Every row comes from one small tree of marks. Brackets hold a mark, then the marks that hang from it, in alphabetical order. Every link used is in the known rows. Which tree was each row made from?
Known rows:
[kepe [rebi barez]]: [-17.0  10.1  11.8  12.9 -14.3 -30.4  25.4  29.4 -33.6  -4.1  -3.0 -17.3
 -24.8   3.2 -29.7 -10.8 -23.3  -6.3  -4.9  -6.4   3.6   0.5  19.6  -8.5
 -15.3  -5.9]
[pora [kepe [rebi [barez [nozem [demu guneb]]]]]]: [  5.0   0.3   0.5   2.7   2.1 -36.4  18.8  25.6 -22.6  -2.9  -5.3  -9.3
 -20.1   3.9  -3.7 -15.7  -9.7  15.2  -3.2   3.1  39.1  -3.5   3.9  12.6
  -3.6  16.4]
[togi [barez [nozem [demu fubonev guneb]]]]: [ -5.4  10.5  -7.2  -4.3  23.5 -25.9   6.6 -35.7  17.2  -1.8 -25.0 -11.0
 -11.3  -1.5 -18.1  39.7  -8.1  -2.3   1.7  25.8  44.5 -12.8  -7.6  53.3
   9.4  12.3]
[rebi [barez [nozem demu] togi] [kepe pora]]: [ -3.6   3.0  -6.9  32.1 -27.4  -2.0  10.8  12.0   1.4   5.7 -30.4 -12.0
  27.7  13.1   9.4 -27.3   9.5  13.6   2.4 -18.5  22.5  -2.0  -3.2  29.4
  17.8 -12.7]
[barez [rebi kepe]]: [  2.3  14.4  -8.2  20.6  -2.4 -23.3  30.4  68.3   0.6  15.2 -41.0 -21.7
  16.0  -4.3   2.4 -15.0 -14.2  -4.6  12.6  -5.9  12.7 -14.5 -11.9 -17.4
 -18.8   3.4]
[vapu [pora [kepe [rebi barez]]]]: [-20.5  12.6   3.8   9.2  -9.9 -41.0  32.2  74.0 -29.3  21.2 -14.7 -29.8
   8.5  -2.1 -14.5 -27.8 -22.1  12.5   0.7 -34.9  -8.0 -17.0  22.7 -22.0
 -11.0   7.4]
[guneb demu]: [  9.3  28.1  17.8  17.3   8.9 -17.1   9.0  28.8 -10.4  13.6 -41.2 -19.4
  -8.3 -14.5 -23.4  25.0 -26.2 -11.3  20.6  -2.8  41.0 -20.9   4.6  17.5
 -12.7  -2.1]
[vapu [pora kepe]]: [-15.5  24.9   6.4  16.4   8.6 -33.1  30.8  73.2 -17.2  35.8 -37.1 -29.5
  25.4 -19.3  -2.4  -2.9 -20.3   8.6  12.2 -32.2   3.1 -27.7  13.1 -15.2
 -19.8  12.3]
[nozem [barez rebi] [demu fubonev guneb]]: [-14.0  -8.0   1.8   5.9  17.1 -18.3  12.6 -10.3  12.4 -18.5 -37.8  -2.4
 -17.0  -8.9 -19.0  29.1 -14.4 -28.2  12.2  32.4  34.2 -21.3   9.0  32.2
   7.0  37.2]
[rebi [barez [nozem [demu fubonev]]] kepe]: [  5.9   8.9 -15.0  21.4  -3.7 -18.5  12.6  -5.5   9.7  -7.5 -25.8 -15.5
 -13.9  16.2 -17.4 -20.2  13.5  -2.9 -10.5  -3.9  72.1  -7.5 -11.4  32.7
  11.9  -2.4]
[barez nozem rebi togi]: [ -9.7  -0.7  10.4   0.5  10.1 -32.1   1.2  36.2   2.2   6.1  -5.4  14.3
  -4.3  -4.0  13.0   1.5 -17.3  -7.9  20.7  13.0  -3.8  -5.2 -13.3   8.6
  -6.8   9.8]
[nozem [barez [rebi [kepe pora]] togi] [demu fubonev]]: [-21.5 -11.2   4.3  32.5 -13.9   6.7  12.7  12.0  28.1 -10.5 -45.6   1.0
  27.4   8.2 -10.3 -14.2   8.3 -18.6  17.4   1.9 -15.9 -10.2  14.2  16.4
  22.4  14.4]
[kepe pora rebi]: [-18.7  12.9  11.0  21.9 -14.5 -14.2  47.0  43.6 -24.4  15.5 -20.9 -25.7
   5.0 -19.8 -12.6   1.8 -22.0  11.9 -15.6 -13.1 -14.0 -11.5  20.3 -16.1
  -7.1  -4.9]
[pora [kepe [rebi barez]]]: [-10.9   8.6   7.0  15.5  -6.2 -34.6  22.3  57.8 -28.8   6.1  -1.7 -16.6
 -11.1   7.5 -21.3 -27.1 -12.6   2.5   3.9 -20.9   1.0   1.3  17.8 -21.1
 -21.0  -0.6]
[pora [kepe [rebi [barez [nozem demu] togi]]]]: [ -6.1  -2.1  14.2  12.0  -8.7 -27.4   3.9  30.3 -18.6  -3.6   3.2   8.8
  -9.4  16.1  -7.1 -31.4   0.4   4.8   7.0  -4.8   4.3   7.1  10.7   6.7
   2.0   4.4]
[vapu [pora [kepe [rebi [barez nozem togi]]]]]: [-21.1   3.5  11.0  -1.6  -7.9 -41.7  18.8  60.0 -23.5  14.1   2.4 -11.6
   6.6   2.7  -0.5 -30.1 -17.5  18.8   6.9 -30.3 -17.4  -4.8  16.0  -9.5
   0.7   7.1]
[vapu [pora [kepe [rebi [barez [nozem demu]]]]]]: [ -9.9  12.2   3.8   5.4  -5.0 -41.8  24.8  52.4 -18.5  19.8 -16.7 -15.4
   0.7  -0.4  -3.0 -30.5  -6.2  22.6  -4.9 -16.0  13.6 -14.4  12.7  -0.1
   6.3  13.2]
[togi [barez nozem]]: [-14.1  25.1   1.8  10.2   9.8 -31.8   4.8   6.1  11.9  17.6 -21.9 -10.3
  -7.5   3.5 -14.8  32.6  -9.1   3.1  13.7   7.2   3.6   3.6  -5.6  21.4
 -12.6  -5.1]
[pora [kepe rebi]]: [ -5.6  14.6  13.1  18.6   2.2 -27.6  31.4  62.6 -26.7  12.3 -14.0 -12.9
  -6.0  -5.4 -13.7 -10.7 -14.1   6.0   4.4 -14.7  -5.9  -1.5  14.6 -26.1
 -23.8   5.2]
[kepe pora [rebi [barez [nozem [demu fubonev]] togi]]]: [-20.9 -12.3   7.0   9.1 -17.3 -10.5  17.6 -11.1  -7.8 -12.7   6.6  -4.7
  -4.8   4.4 -19.9 -21.5  -4.3   7.3 -21.7  -3.2   7.4  -8.5  16.6  25.8
  30.7  -1.8]
[barez rebi togi]: [-19.8   1.0  12.2  10.0   2.8 -22.8   7.7  45.8  -8.9   6.2 -16.7   2.5
  11.2  -6.6   1.6  -1.5 -26.6 -21.8  25.5   6.2 -18.4 -12.9   1.4  -5.7
 -15.5   7.8]
[rebi [barez [nozem [demu fubonev [guneb zabo]]] togi]]: [ -0.7 -12.4   4.3   5.4  17.2 -16.7  -6.5 -37.1 -12.3 -27.1  -0.4  -4.1
 -17.6   3.0 -10.8  10.7  -9.9 -26.1  -3.2  19.9  72.9  -5.2  -5.1  68.1
  22.4  21.8]
[barez [rebi [kepe pora]] togi]: [-11.3   2.3  -3.8  23.7 -17.5  -5.8  26.5  64.5   2.9  15.0 -35.4 -16.9
  46.2  -4.4  14.2 -20.4 -15.8   2.5  17.1 -17.6 -23.3 -14.9  -4.4 -13.4
  -4.2  -1.6]
[demu [guneb zabo]]: [  6.9  12.3   8.6  13.3  24.5 -19.0  29.0  16.2 -33.6  -0.3 -29.7 -32.4
  -2.6 -26.4  -2.7  38.5 -36.7 -20.4  -0.2  12.2  60.7 -11.5  -4.8  30.5
 -15.9  24.7]
[barez nozem]: [ -1.2  21.8   8.6  13.4  15.0 -29.2  16.2  19.5  -6.9  13.6 -21.6  -4.3
 -21.8 -12.5  -0.8  23.6 -10.6   0.9   1.9   5.1  35.3  -5.6  -7.5  15.2
 -17.5   2.4]

Write each row's tree:
[-11.7   7.3 -10.8  -0.5  18.7 -31.4  -0.6  -3.1  35.4   3.3 -22.3  -1.9
  -5.6   8.0 -20.4   8.2   0.1  -7.6   6.7  29.5  18.6 -15.2 -11.0  31.7
  11.9  12.7] => [togi [barez [nozem [demu fubonev]] rebi]]
[ -9.6  -1.4  30.6  28.6   6.8   1.3   0.4 -18.6 -19.6 -20.3 -41.0   2.6
   4.7  -7.3  -3.1  41.4 -17.6 -36.2  23.1  28.3  23.6   9.2  17.3  51.7
   5.5  33.2] => [nozem [barez togi] [demu [guneb zabo]]]
[  3.1   1.1 -12.4  -5.9  32.4 -28.7   1.8 -13.0  23.9  -6.7 -20.4 -14.5
  -3.6  -0.1 -12.5  21.8 -11.5 -15.4   0.1  40.9  51.3 -14.1 -19.6  54.1
  21.0  32.5] => [togi [barez [nozem [demu fubonev [guneb zabo]]] rebi]]
[ -0.8  14.7 -17.4  29.7 -17.5 -18.6  25.9  34.6   1.3  16.8 -27.9 -32.2
   9.1   6.9   1.1 -18.8   0.8  22.3  -6.4 -29.8  33.6  -4.5  -7.6  10.1
  -3.8 -13.7] => [rebi [barez nozem] [kepe pora]]
[  1.1  -1.9  -4.4  18.8 -12.6  -6.9  16.4  38.6  17.9  12.3 -37.0   2.5
  36.5   0.5  29.2 -26.3   4.7  14.4   8.8   4.8   4.6 -11.8 -16.5  17.3
  17.7   5.6] => [barez [nozem demu] [rebi [kepe pora]] togi]
[-19.5   9.1  18.1  31.3   7.0  -4.4   7.2 -20.3   8.5 -12.3 -41.9   1.3
 -19.3  -2.8 -35.2  28.5   3.2 -33.2   8.7  15.6  24.9  -9.1  24.2  28.8
   2.3  17.6] => [nozem barez [demu fubonev]]
[ -4.2  12.1 -16.8  27.3 -11.3 -15.7  39.3  74.4   6.3  24.3 -45.6 -31.7
  34.3 -10.1   7.5 -18.5 -14.0   8.9   3.6 -17.6   4.3 -23.7  -8.1 -18.9
 -10.7  -0.3] => [barez [rebi [kepe pora]]]
[ -9.6  15.0 -15.4  39.4 -26.8 -11.2  32.0  43.8  -8.8  17.7 -38.8 -43.2
  23.7   3.9 -10.3 -20.8  -6.5  10.2  -3.7 -36.1  20.7 -12.5   4.0  -2.6
 -10.8 -17.9] => [rebi barez [kepe pora]]
[-20.7  -6.3  12.6  15.5 -26.2 -12.8  17.0   7.8 -18.6  -2.2  -2.1  -3.2
   0.8   3.1  -6.1 -21.6  -7.0  11.3 -11.9  -2.9  -5.9  -2.5  16.2  18.9
  19.6  -6.8] => [kepe pora [rebi [barez [nozem demu] togi]]]
[ -8.0 -10.6   7.6  -2.0  15.8 -19.1  -2.0  -1.3  18.3  -9.6  -9.9  19.8
  -6.5  -0.1  -0.7  -2.6  -1.5 -19.5   7.6  27.0  24.7 -18.9 -11.3  31.9
  18.9  19.2] => [barez [nozem [demu fubonev]] rebi togi]
[-21.9  -9.7  21.6  11.7  10.1  -1.9   4.5 -42.2  -1.3 -27.7 -31.5   6.7
 -10.6  -5.4 -19.6  43.4 -13.9 -31.7  18.8  21.2  20.7  -7.4  22.5  46.8
   9.8  25.8] => [nozem [barez togi] [demu fubonev guneb]]
[  7.8   4.1 -25.9  -7.8  15.8 -27.5  14.5  -2.4  36.2  -0.9 -33.0 -16.1
   5.6   7.9  -3.8   6.1  -1.6   6.3   4.9  23.2  37.2 -13.9 -24.4  37.0
  15.3  17.3] => [togi [barez [nozem [demu fubonev guneb]] [rebi kepe]]]
[-14.6 -10.9  14.3   1.6  -7.1 -20.1   6.3 -18.8 -14.1 -24.6  11.4   7.7
 -31.0  12.9 -25.4 -16.0  -4.6 -10.1 -10.2   9.6  20.4   1.1  12.9  26.3
  18.5   2.5] => [kepe [rebi [barez [nozem [demu fubonev]] togi]]]
[  2.1   2.0   0.1   7.7   0.9 -25.6  11.6  48.4   9.6   6.3 -18.8   4.5
  12.1   4.7  20.5 -17.4  -7.6   4.2  20.4   0.8   1.2   2.2 -22.3   1.9
  -4.1   4.1] => [barez nozem [rebi kepe] togi]
[ -7.7  -5.4 -11.0  27.1 -18.9  -0.5  12.0  -6.7  12.2  -4.5 -21.9 -14.6
  17.8  13.9  -3.5 -26.3  12.1   8.2  -5.5 -17.8  33.6  -8.8  -3.2  36.1
  26.4  -7.9] => [rebi [barez [nozem [demu fubonev]] togi] [kepe pora]]
[-23.7   6.7   4.2  23.6 -23.9 -18.8  35.6  36.9 -27.7   7.9  -8.5 -30.0
  -0.8  -4.6 -23.6 -16.0 -20.6   8.9 -16.3 -19.4  -8.1 -11.3  23.7  -9.9
  -3.8 -11.9] => [kepe pora [rebi barez]]
[-16.5   2.7  10.0  11.4  -2.7 -28.1  -6.2   5.5 -14.0  -3.0   1.7   3.0
 -17.8  10.0  -7.3   3.2 -13.3  -9.8  15.5  -5.5  17.6   3.2   2.0  25.0
  -7.6  -7.0] => [rebi [barez nozem togi]]
[-14.2  -6.5   7.9  11.2   3.3 -17.1  -8.5 -28.1  -1.4 -16.2  -1.9   7.7
 -19.1  11.6 -17.2  -3.0   0.1 -19.6   3.1   8.3  40.9  -7.9   2.7  45.5
  13.6   1.9] => [rebi [barez [nozem [demu fubonev]] togi]]
[-12.2   1.1  -5.0  36.0  -8.1  -0.6  23.0  20.1  31.1  -2.7 -54.6 -11.2
  16.1   3.2 -17.5  -9.7   9.6 -13.9   4.9   4.2   9.5 -17.9   8.9  10.5
  15.6  17.3] => [nozem [barez [rebi [kepe pora]]] [demu fubonev]]
[ -1.1  -8.1   8.7   0.0  -1.8 -30.8  10.8  19.4 -25.0  -9.4   3.4   1.6
 -11.0   7.4   1.0 -15.7 -11.2  10.1   6.8   1.0  20.8   3.1   6.7  17.4
   1.3  14.6] => [pora [kepe [rebi [barez [nozem [demu guneb]] togi]]]]
[ -7.8   4.0  -8.9  29.0 -23.8 -10.8  14.3  26.9  -0.6   9.4 -17.5 -19.7
  21.7  12.5   7.4 -22.6   0.8  17.6   5.4 -31.4  10.1   2.2  -4.2  14.8
   3.7 -17.5] => [rebi [barez nozem togi] [kepe pora]]
[-24.1   7.4  33.7  36.1 -10.0   0.9  -5.6  -6.0  -5.7  -8.0 -43.6  17.1
   2.5   3.0 -11.2  25.7  -4.2 -30.4  31.4  14.9 -12.5   7.3  26.7  25.5
  -3.8   9.0] => [nozem [barez togi] demu]
[  9.0   2.1  -5.4  -4.7  20.2 -34.4  16.5  16.6   2.9   4.5 -30.4   0.8
 -12.6 -17.9  17.0  16.6 -16.6   0.9   1.0  36.1  56.3 -24.0 -20.9  32.7
   0.2  26.6] => [barez [nozem [demu guneb]] rebi]
[ 11.7  14.4 -11.1   9.5   5.1 -33.6  23.5  57.1  13.0  14.9 -31.0  -8.9
  -1.3  -1.3  14.1 -14.3  -5.1   9.3   6.5   1.8  28.4  -5.1 -25.9  -3.8
 -11.4   6.9] => [barez nozem [rebi kepe]]
[ -8.5 -17.8   8.8 -11.4  -0.9 -24.8  12.5 -28.3 -20.3 -28.9  13.0   2.6
 -31.9   5.3 -18.1  -1.3 -15.8  -5.2 -12.0  16.8  33.5  -2.7   8.3  36.9
  19.1  12.0] => [kepe [rebi [barez [nozem [demu fubonev guneb]] togi]]]
[-25.7   5.4  13.0   5.9 -13.0 -34.6  24.0  67.3 -31.0  15.1  -5.5 -19.2
  15.3   1.3  -9.5 -29.8 -24.7   9.9   9.8 -35.2 -26.7 -11.4  26.8 -19.4
  -5.3   4.4] => [vapu [pora [kepe [rebi [barez togi]]]]]
[-12.7   5.0   2.5  19.3 -20.5 -19.9  26.0  15.4 -15.7   5.0 -10.9 -13.9
 -10.3  -1.6 -12.3 -17.3  -3.9  17.1 -22.1  -1.3  17.1  -7.6  13.5  14.7
  12.7  -4.6] => [kepe pora [rebi [barez [nozem demu]]]]
[  2.9 -11.5  18.6   0.8  -1.1 -21.8   8.3 -10.2 -34.4 -24.0   5.1  -2.3
 -20.4   3.4  -3.6  -4.0 -19.2  -9.4  -7.6  22.2  39.5  11.5   3.5  42.4
  17.3  18.2] => [kepe [rebi [barez [nozem [demu [guneb zabo]]] togi]]]
[-16.8   5.2  -5.5  37.2 -31.9  -3.0  20.9  36.5 -11.6   8.1 -28.6 -29.4
  35.3   9.3  -3.6 -23.4  -9.4   6.9  11.7 -38.9  -4.6  -5.5   8.1   1.1
  -3.6 -19.0] => [rebi [barez togi] [kepe pora]]
[-11.3   9.1  15.9  23.3   4.1 -12.5  13.8 -10.7 -11.0  -6.7 -51.6  -3.5
 -12.2 -12.6  -9.5  45.6 -16.9 -18.8  18.6  23.3  32.7  -5.7  17.8  33.0
 -10.7  23.4] => [nozem barez [demu guneb]]
[ -1.8  15.7 -20.6  18.0  -8.5 -19.5  15.1  34.3  36.6  24.0 -47.2 -18.3
  32.7   8.5   6.5 -11.7   7.0  21.4   8.1   8.9   1.3  -9.5 -17.1  18.2
  12.3   0.0] => [togi [barez [nozem demu] [rebi [kepe pora]]]]
[ -5.6   6.6  11.7   9.4 -11.5 -30.4  15.2   7.3 -20.7  -6.7  -5.0  -1.6
 -33.3   6.5 -17.8 -14.5  -6.0   1.7 -13.3  11.2  28.2   3.0   7.5  15.8
   3.7  -0.1] => [kepe [rebi [barez [nozem demu]]]]
